What can hang from each mark:
E: B
S: M
L: M
A: M
M: A E S U W X Y Z

Every row comes from one small tree of marks. Brackets hold a mark, then the marks that hang from it, in alphabetical order. Every link used is in the known rows. Which tree was each row made from?
Known rows:
[A M]: [ 1.05  0.34  0.37 -3.65 -5.02  0.42  1.72 -0.92 -0.56 -1.49 -1.18 -2.77
 -6.11 -0.20 -1.57]
[L [M W Z]]: [ 0.97  1.63  3.77 -0.30 -0.05 -0.42  0.87 -0.52 -1.07 -1.38 -0.15 -0.68
 -2.29 -0.83 -0.62]
[M A [E B] S U X Y Z]: [-1.59 -2.44 -1.46  1.40  2.95 -0.07 -3.31  1.12  1.75  2.23  1.43  3.26
  6.09  0.29 -0.13]
[A [M [E B] W X Y Z]]: [-1.25 -2.59 -2.50 -0.81 -2.11 -0.84  0.31  2.28  0.36  0.31  0.98  0.92
  2.23  0.34 -0.46]
[L [M W Y Z]]: [ 0.81 -1.00  3.15  0.25 -0.16 -0.43 -0.01  0.62 -0.10 -0.86  0.12 -0.13
 -1.37 -0.85 -0.23]
[A [M [E B] S]]: [-0.06  2.26 -0.56 -4.96 -2.99  0.91  1.84 -0.16  0.45 -0.07 -2.62 -1.78
 -2.36 -0.49 -1.28]
[A [M E S U W X Y]]: [-1.00 -0.20 -2.37 -0.43 -0.54  0.44  1.00  2.59  0.10 -0.30 -0.33 -0.66
 -2.84  0.63  0.38]
[L [M E W Y]]: [ 0.16 -0.65  3.24 -0.98  0.69  0.65  1.03  0.12 -0.02 -0.40 -0.99 -0.41
 -0.50 -0.32  0.98]
[E B]: [ 2.00  1.42  2.78 -4.42 -3.84  0.80 -0.13 -3.76  1.47  0.45 -0.69 -1.15
 -2.82  0.10 -3.54]
[L [M A E W Z]]: [-0.14  1.66  3.19  0.58  2.49 -0.03  0.56 -0.57 -1.27 -0.48 -0.52  0.31
  2.75 -1.09  0.96]
[M X]: [ 1.13 -0.45  1.69 -0.85 -2.36  0.41 -0.55 -2.40 -0.75 -1.14  1.20 -1.34
 -2.20  0.67 -0.62]
[S [M W Y]]: [ 1.74 -0.04 -0.49 -1.38 -2.90  0.18  2.33 -0.93  0.35 -0.73 -0.99 -2.02
 -3.50 -0.40  0.13]
[M A S W X Y Z]: [ 0.11  0.91 -1.23  5.60  4.01 -0.08 -3.92  1.64  0.15  0.51  1.06  0.98
  6.62 -1.52  1.56]
[M A S U W Y Z]: [ 0.81  1.94 -0.16  4.59  3.45 -0.30 -2.95  0.52  0.41  0.58  0.01  0.72
 -0.30 -0.83 -0.33]
[L [M A E U W Y]]: [ 0.00 -0.54  3.10  0.32  2.26  1.05  0.52  0.20  0.18 -0.06 -0.42  0.12
 -0.76 -0.19  0.85]
[M A E S U W X Y Z]: [-1.63 -0.17 -1.99  5.53  5.72 -0.51 -2.94  1.90 -0.13  1.26  1.51  2.73
  5.78  0.27  1.91]

Write each row's tree:
[-0.50 -0.39  0.87  0.47  1.23  1.01 -1.02 -2.47 -1.08  0.14  0.66  0.08
  5.05  0.28  1.63]  [M A E X]
[-0.80 -2.04 -1.71 -0.39 -2.14 -1.17  1.06  1.55 -0.47 -0.38  0.22  0.22
 -3.58  0.84 -0.75]  [A [M E U W Y Z]]
[ 0.41  1.43 -0.85 -2.71 -3.21  0.85  1.05  0.69 -0.38 -1.35 -0.95 -2.53
 -3.88 -0.53 -0.67]  [A [M S X]]
[-1.38 -0.07 -1.82  2.03  2.97 -0.79 -2.33  1.82  1.08  1.82  0.71  2.66
  7.58  0.02  0.65]  [M [E B] S W X Y Z]
[ 0.13 -0.18  0.71 -1.55  0.17  0.83 -0.93 -0.98  0.69  0.70 -2.53 -0.62
  0.31 -0.20  1.06]  [M E S Y]
[ 0.69  1.83 -0.41 -2.05 -1.56 -0.12  3.89 -1.87 -0.79 -0.70 -0.90 -1.39
 -5.00  0.86  0.00]  [S [M E U W]]
[ 0.87  2.17  0.96  3.55  2.14  0.81 -1.10 -1.58 -0.91 -0.57  2.14 -0.40
 -1.51  0.81 -0.29]  [M A U W X]
[-0.82  0.25 -2.15 -1.48 -1.18 -0.60  0.71  2.21  0.83  0.56 -0.87  0.38
 -2.23  0.15 -1.43]  [A [M [E B] S U W Y Z]]
[-0.24 -2.68 -0.70 -3.34 -4.08  0.30  1.28  0.31  0.09 -0.47 -1.28 -1.35
 -2.84  0.18 -0.18]  [A [M E Y]]
[ 0.06  1.40 -1.31 -1.12  0.02  0.60  2.59 -1.07  0.25  0.32  0.42 -0.18
  0.56  0.49  0.12]  [S [M A [E B] U W X]]
[-1.30  0.45 -0.43  0.56  1.59 -1.15 -0.79 -0.40 -1.19 -0.05  1.15  1.53
 -0.46  1.33 -0.09]  [M E S U X Z]
[-0.56 -2.16 -2.45  1.55  0.50 -0.79  1.21  0.61 -0.21  0.15  1.43  1.03
  1.94  0.41  1.32]  [S [M A E U W X Y Z]]
[ 1.27  3.11  1.38  3.44  1.55 -0.70 -1.69 -2.31 -1.47 -0.42  0.36 -0.15
  2.17 -1.03 -0.40]  [M A W Z]
[-0.71  0.94 -0.75  1.00  2.43 -1.03 -1.36  0.73  1.36  1.86 -0.35  2.38
  0.69  0.69 -1.21]  [M [E B] S U W Y Z]
[ 0.24 -3.37 -1.04 -2.21 -4.63  0.44  0.41  1.12  0.29 -1.05  0.41 -1.65
 -3.34  0.10 -0.62]  [A [M X Y]]
[ 0.51 -2.52 -0.61 -3.22 -3.24  0.03  2.85 -1.28  0.46 -0.24 -0.73 -0.96
 -4.84  0.91  0.00]  [S [M E U Y]]
[-0.44  4.70  0.13  0.20  2.60 -1.04 -0.08 -0.92  0.01  1.14 -0.67  1.58
 -0.63  0.74 -1.81]  [M [E B] S U W Z]
[-0.42 -2.25 -2.32  0.25 -1.06 -1.19  1.73  0.59 -0.39 -0.22  0.84  0.50
  2.21  0.25  1.47]  [S [M E W X Y Z]]
[-0.93 -1.60  1.76  0.35  2.63  0.52 -1.15  1.65  0.13  0.12 -0.12  1.00
  5.13 -1.37  1.89]  [L [M A E S X Y Z]]
[ 0.80 -1.07  0.14  4.14  1.77  1.05 -2.71 -0.15  0.31  0.16  1.55 -0.14
  4.06 -0.41  1.36]  [M A W X Y]
